Each row comes from the steps of one path. Every step used is in the known rows, and no mark comes twice. Write the path behind each row, first mark first.
Known rows:
lema vema mapevi fusane takivez: [ 1.43  1.93 -0.49  2.17  7.52 -4.51  0.64 -2.81  3.42  3.17  1.70 -0.48
  3.69  4.20 -0.11  0.31  3.34  0.46 -0.33  0.92 -0.18 -1.50 -1.65]
zozemip fusane mapevi vema: [ 0.70  0.27 -0.77  0.37 -0.32 -2.33  0.21  1.52  0.88 -0.05  0.49 -0.62
 -2.77  4.08  0.53  0.43  0.51  0.67  0.33  2.52  2.35  0.51  0.24]
takivez fusane tapo mefo: [-0.46 -4.31  1.53 -0.82  0.50  1.81 -1.17 -0.71 -2.69 -1.43  0.34  0.97
 -0.41 -3.98 -2.29  0.93 -2.46 -0.55 -0.88 -3.55 -1.88 -0.12  1.22]
mefo tapo fusane lema: [-1.21 -2.78  1.04 -0.88  0.29  5.62 -0.33  1.09 -3.18 -1.22 -0.37  0.35
 -0.07 -1.84  3.42  1.54  0.23 -0.75 -0.40  3.67 -0.94  0.86 -1.73]
lema vema: [-0.39  5.36 -0.65 -0.72  0.68 -0.73  0.61 -1.16  0.41  0.61 -0.88 -1.75
 -0.40 -0.87 -1.66 -2.05  1.18  0.42 -0.31 -0.53  1.53  0.28  1.00]
fusane tapo: [-0.90  0.84 -0.25 -1.04  1.34  0.02 -0.50 -2.07 -0.99 -0.34  0.07 -1.65
 -0.84 -2.44 -1.74 -0.15  0.34  0.16  0.23 -4.58 -0.47 -0.73  0.86]
vema mapevi fusane tapo mefo: [-0.82 -4.64  0.49  1.78  1.55 -1.61 -0.70 -2.85  1.17 -1.06  1.30 -0.18
  2.55 -2.12 -0.53  2.45 -1.22 -0.44 -0.24 -4.31 -3.06 -1.91 -0.61]
takivez fusane lema vema mapevi: [ 1.16  3.91 -0.14  2.15  4.74 -2.55  2.07 -0.93 -1.08  5.86 -0.10  0.35
  4.71  4.09 -0.34 -4.42  0.15 -1.55 -1.68  1.11  0.46 -1.72 -1.04]
linuk lizin fusane: [ 0.99  5.65 -0.34 -0.46 -0.53  3.41 -0.33 -0.02 -2.65 -1.60 -0.27  0.24
 -0.29  1.10 -5.03 -2.45 -0.46 -1.78  2.17 -1.74  3.18  2.00  0.66]
mefo tapo: [-1.16 -0.73  0.49 -1.71  0.71  5.69 -0.55 -0.98 -0.32 -2.14 -0.40  0.06
 -1.29 -2.59 -0.44  0.04 -0.63 -0.02  0.62 -1.57  0.55  1.37  0.28]
lema vema mapevi: [ 0.25  4.99 -0.74  0.74  3.44 -2.57  1.10 -2.35  2.08  1.74 -0.55 -1.18
  2.28  0.89 -0.99 -2.25  1.24  0.06 -0.42 -0.87  1.17 -0.58  0.42]
takivez fusane: [ 1.29  1.89  1.27 -1.57  1.94  4.88  0.24  0.19 -0.76 -0.99  0.51  0.90
  0.98  0.11 -2.96 -1.63 -1.07 -1.03  0.22 -1.39  1.32  0.40  1.43]
lizin fusane mapevi: [ 1.21  3.61 -1.35  0.77  0.53 -2.36 -0.05  1.94 -1.46 -1.95  0.11 -1.12
 -2.07  2.58 -3.26 -0.25  1.55 -0.99  1.51  0.28  0.99  0.51 -1.06]
mefo tapo fusane: [-0.65 -2.68  1.63 -2.33  0.72  6.75 -1.12  0.70 -1.39 -3.91  0.08  0.61
 -0.82 -3.80  2.38  3.33 -0.32 -0.06  0.34  1.89  0.14  2.34 -0.13]
zozemip fusane: [ 0.49  0.70  0.38 -2.00  0.19  4.34 -0.04 -0.19 -0.08 -0.37  0.75  0.05
 -2.08  0.23 -1.82  0.46 -0.09  1.02  1.42 -0.66  1.21  1.51  2.10]
lema vema mapevi fusane tapo: [ 0.00  1.35 -0.68  2.31  4.92 -6.91  0.53 -3.26  1.25  4.40  1.25 -1.27
  3.94  0.83  0.10  0.32  0.68 -0.11 -0.80 -4.12 -0.97 -1.85 -1.38]
zozemip fusane tapo: [-0.27 -1.80  0.18 -1.49  1.58  0.49 -0.63 -1.23 -1.62  1.71  1.17 -0.71
 -2.44 -1.18 -1.14  1.55 -0.29  1.31  0.86 -3.72 -0.32  0.78  1.63]
lizin linuk: [-0.46  7.21 -0.94 -2.74 -1.31  3.49 -0.48 -0.97  1.28 -6.09 -0.49 -2.00
 -2.36 -0.88 -4.21 -4.19 -0.37 -0.41  1.52 -3.34  2.25  1.00  0.98]
mefo zozemip fusane mapevi vema lema: [ 0.40 -2.03 -0.64 -0.03 -4.57 -2.31  0.75  2.27  1.76  3.80 -1.04  1.76
 -1.21  2.79  3.79 -0.93  0.83  1.34 -0.24  3.42  0.49  0.31 -0.39]
mefo zozemip fusane mapevi: [ 0.30 -0.51 -0.06 -0.97 -2.13  2.16 -0.07  2.47 -0.17  0.56  0.78  0.73
 -2.42 -0.94  1.58  1.94 -2.22  2.02  0.94  1.31 -0.91  1.39  1.49]
tapo mefo zozemip fusane mapevi: [-0.71 -4.40  0.47 -0.66 -4.72  2.73 -0.80  2.65 -0.38 -1.75  0.33  1.48
 -3.72 -3.78  1.46  3.46 -3.43  2.18  0.46  2.07 -2.52  1.56  1.93]
tapo mefo zozemip: [-1.55 -3.24  1.06 -1.55 -5.50  6.03 -0.51  0.70  0.12 -3.25 -1.23  0.89
 -1.23 -7.09  0.21  1.20 -1.90  1.29  0.11 -0.22 -2.64  0.26  2.75]
linuk lizin: [-0.27  6.36  0.05 -1.67  0.27  5.94 -0.30 -1.67 -0.30 -2.54 -0.42 -0.44
  0.31 -0.46 -3.52 -3.02 -2.24 -1.14  1.11 -1.91  3.03  1.41  1.64]
linuk lizin fusane lema vema mapevi: [ 0.86  7.51 -1.69  3.25  2.40 -4.13  1.48 -1.00 -2.82  5.07 -0.88 -0.18
  3.53  5.06 -2.43 -5.19  0.85 -2.25  0.18  0.86  2.33 -0.11 -1.79]

Write each row's path:
[-0.75 -6.82  2.08 -1.04 -2.77  3.35 -1.02  0.76 -2.86  0.23  0.00  2.00
  0.04 -7.33  0.54  1.95 -3.79  0.62 -1.01 -3.15 -3.86 -0.12  2.18] => takivez fusane tapo mefo zozemip
[ 0.39  2.48  0.09 -0.95  1.15  1.25 -0.57  1.89 -0.28 -4.89  0.45 -1.21
 -0.97 -0.13  0.98  2.51 -0.17 -0.31  0.19  3.60  0.48  0.95 -0.52] => tapo fusane mapevi
[-2.18 -5.71  0.84 -1.08 -4.60  2.30 -1.14 -0.38 -1.53 -1.28 -0.84  0.06
 -1.59 -8.52  1.15  2.30 -2.15  1.56 -0.48 -3.22 -4.29 -0.46  2.24] => fusane tapo mefo zozemip
[ 0.51  0.89 -0.09  0.10 -0.59 -1.79 -0.21  2.36  0.45 -3.74 -0.18 -1.23
 -0.81  1.81  2.69  1.86  1.47 -0.50 -0.60  5.31  1.71  0.02 -0.87] => tapo fusane mapevi vema
[ 1.48  1.72  0.07  0.73  1.27 -2.02  0.51  1.94  0.16 -0.51  0.20  0.22
  0.26  4.09 -0.43 -1.56 -0.42 -1.38 -0.83  1.83  2.25 -0.65 -0.48] => takivez fusane mapevi vema
[ 0.55 -0.46  1.02 -1.07  3.07  1.06 -0.33 -0.85 -2.40  1.05  0.82  0.09
  0.69 -1.31 -2.24 -0.49 -1.19 -0.78 -0.30 -4.37 -0.21 -0.38  0.86] => takivez fusane tapo
[ 1.28  2.16 -1.58  1.88 -0.92 -5.37  0.29  2.42 -0.81 -1.00 -0.56 -1.10
 -1.87  4.51 -1.60 -0.88  3.03 -1.07  0.76  1.77  2.07 -0.42 -1.44] => lizin fusane mapevi vema
[ 0.85  1.44  0.16  0.92  3.06  1.54  0.69 -2.05  2.90 -0.77  1.33 -0.20
  3.95  2.14 -1.36 -0.11  0.16 -0.90  0.92 -2.02  0.15 -1.39 -0.47] => vema mapevi fusane
[ 0.27  1.31 -0.43  2.34  2.55  0.35  1.44 -1.62  1.09  1.94  0.98 -0.44
  4.90  4.12 -0.03 -1.84  0.64 -1.57  0.16 -0.27 -0.90 -2.88 -1.98] => vema mapevi fusane lema
[ 1.43  3.24  0.27 -0.26  2.69  1.13  0.13  1.43 -0.59 -1.55  0.84  0.20
  0.14  2.34 -2.26 -1.08 -2.04 -1.26 -0.04  0.29  1.23  0.29 -0.13] => takivez fusane mapevi
[-1.69 -7.09  1.18  0.03 -4.31  1.77 -1.12 -0.10 -0.84 -0.70  0.53  0.52
  0.34 -7.04  1.54  3.77 -2.69  1.08 -0.30 -3.48 -4.77 -1.09  0.85] => mapevi fusane tapo mefo zozemip
[-0.31  5.01 -1.35  2.13  3.10 -3.48  1.99 -2.01  0.38  4.54 -0.95 -1.60
  3.15  2.79  0.08 -4.08  1.79 -0.63 -1.20  0.95  0.16 -2.07 -1.01] => fusane lema vema mapevi
[ 0.54  1.04 -0.50 -0.03 -1.46 -3.25  0.17  1.75  1.49 -1.63 -1.37  0.05
  0.38  3.57  3.05 -0.46  2.98 -1.04 -1.01  5.63  2.07 -0.07 -2.48] => tapo fusane mapevi vema lema
[-1.33 -4.97  0.46  2.39 -1.03 -4.64 -0.16 -1.58  0.71  3.52  0.42  0.50
  3.25 -5.14  2.93  2.74 -1.83  1.24 -1.48 -2.84 -4.70 -1.67 -0.05] => lema vema mapevi fusane tapo mefo zozemip
[ 0.74  0.70 -1.19  0.30 -1.29 -3.80  0.56  0.91  1.99  2.23 -0.69  0.61
 -1.56  6.10  0.72 -1.95  2.16  0.10 -0.12  2.87  2.59  0.32 -1.37] => zozemip fusane mapevi vema lema
[-0.43 -2.82 -0.01 -0.09 -0.91 -1.55 -0.56  1.75  0.63 -1.29 -1.44  1.21
 -0.35  2.04  5.07  0.87  1.79 -0.98 -1.21  5.48  1.42  1.20 -3.61] => mefo tapo fusane mapevi vema lema
[-0.14  1.67 -0.60 -0.67 -2.21 -0.62  0.90 -1.17  2.38  0.89 -2.25 -0.15
  0.82  2.79 -0.16 -4.36  3.71 -0.81 -0.47  0.57  2.51 -1.04 -0.52] => mapevi vema lema
[ 0.68  3.49 -0.48  1.76  3.58 -3.21  1.10 -2.21  2.76  2.23  0.89 -0.57
  4.23  2.21 -0.57 -0.84  0.73 -0.36 -0.16 -1.06  0.59 -1.16 -0.79] => lema vema mapevi fusane
[-0.53 -1.41  0.60 -0.99  1.52  2.88 -1.26  1.99 -1.26 -4.64  0.44  0.09
 -1.81 -1.68  2.95  3.81 -1.35 -0.27  0.04  3.44 -0.09  2.27 -1.69] => mefo tapo fusane mapevi
[-0.59 -5.82 -0.08  0.32 -7.17 -1.62 -0.03  2.55  1.51  1.45 -1.56  2.44
 -2.32 -0.09  3.73  0.39 -0.43  1.47 -0.81  4.34 -1.21  0.54  0.03] => tapo mefo zozemip fusane mapevi vema lema
[-1.03 -2.34 -0.06  2.61  2.10 -6.36 -0.25 -3.01  1.00  1.85  0.70 -0.56
  2.78 -1.90  0.03  1.71 -0.65  0.07 -1.32 -3.34 -2.64 -1.70 -1.00] => lema vema mapevi fusane tapo mefo
[ 0.04  3.13 -1.58  0.56 -1.38 -4.26  0.72  0.10  2.60  0.17 -1.79 -0.48
 -0.11  4.92  0.30 -3.77  2.64 -1.07 -0.79  2.18  2.34 -1.15 -2.04] => fusane mapevi vema lema
[ 0.96 -0.06  0.31 -0.24  4.27  1.93 -0.34 -1.45  1.80 -0.83  1.92 -0.57
  0.90  2.31 -1.56  1.35  2.60  0.25  0.89  0.21 -0.42 -0.87 -0.74] => mapevi fusane takivez
[-1.24 -5.54  0.71 -1.07 -1.17  1.25 -1.38 -1.12 -1.93 -0.86  0.69 -0.07
 -3.59 -4.03 -1.23  3.03 -1.41  1.49  0.30 -2.90 -2.00  0.98  1.98] => zozemip fusane tapo mefo
[ 1.34  2.22 -1.95  1.85 -1.99 -6.90  0.72  1.80  0.36  1.38 -1.66  0.01
 -0.68  6.45 -1.25 -3.31  4.55 -1.71  0.31  2.43  2.45 -0.55 -2.99] => lizin fusane mapevi vema lema
[-0.63 -6.00  0.35  0.36 -6.19 -0.33 -0.44  3.19  0.36 -0.75 -0.37  1.20
 -3.50 -1.88  3.35  2.88 -1.79  2.06 -0.34  3.80 -1.48  0.73  1.48] => tapo mefo zozemip fusane mapevi vema
[ 0.17 -1.84  0.94 -2.08 -2.87  5.92  0.09  1.18 -0.35  1.13  0.43  1.16
 -1.61 -3.04  0.89  1.61 -1.26  2.22  1.27 -0.24 -0.74  1.43  3.07] => mefo zozemip fusane
[-0.54 -4.09  0.73 -1.72 -1.56  2.08 -0.52  0.21 -1.89  3.11  0.86  0.57
 -1.83 -4.32  1.63  2.64 -1.44  2.49  0.69 -3.29 -2.26  0.75  2.48] => mefo zozemip fusane tapo
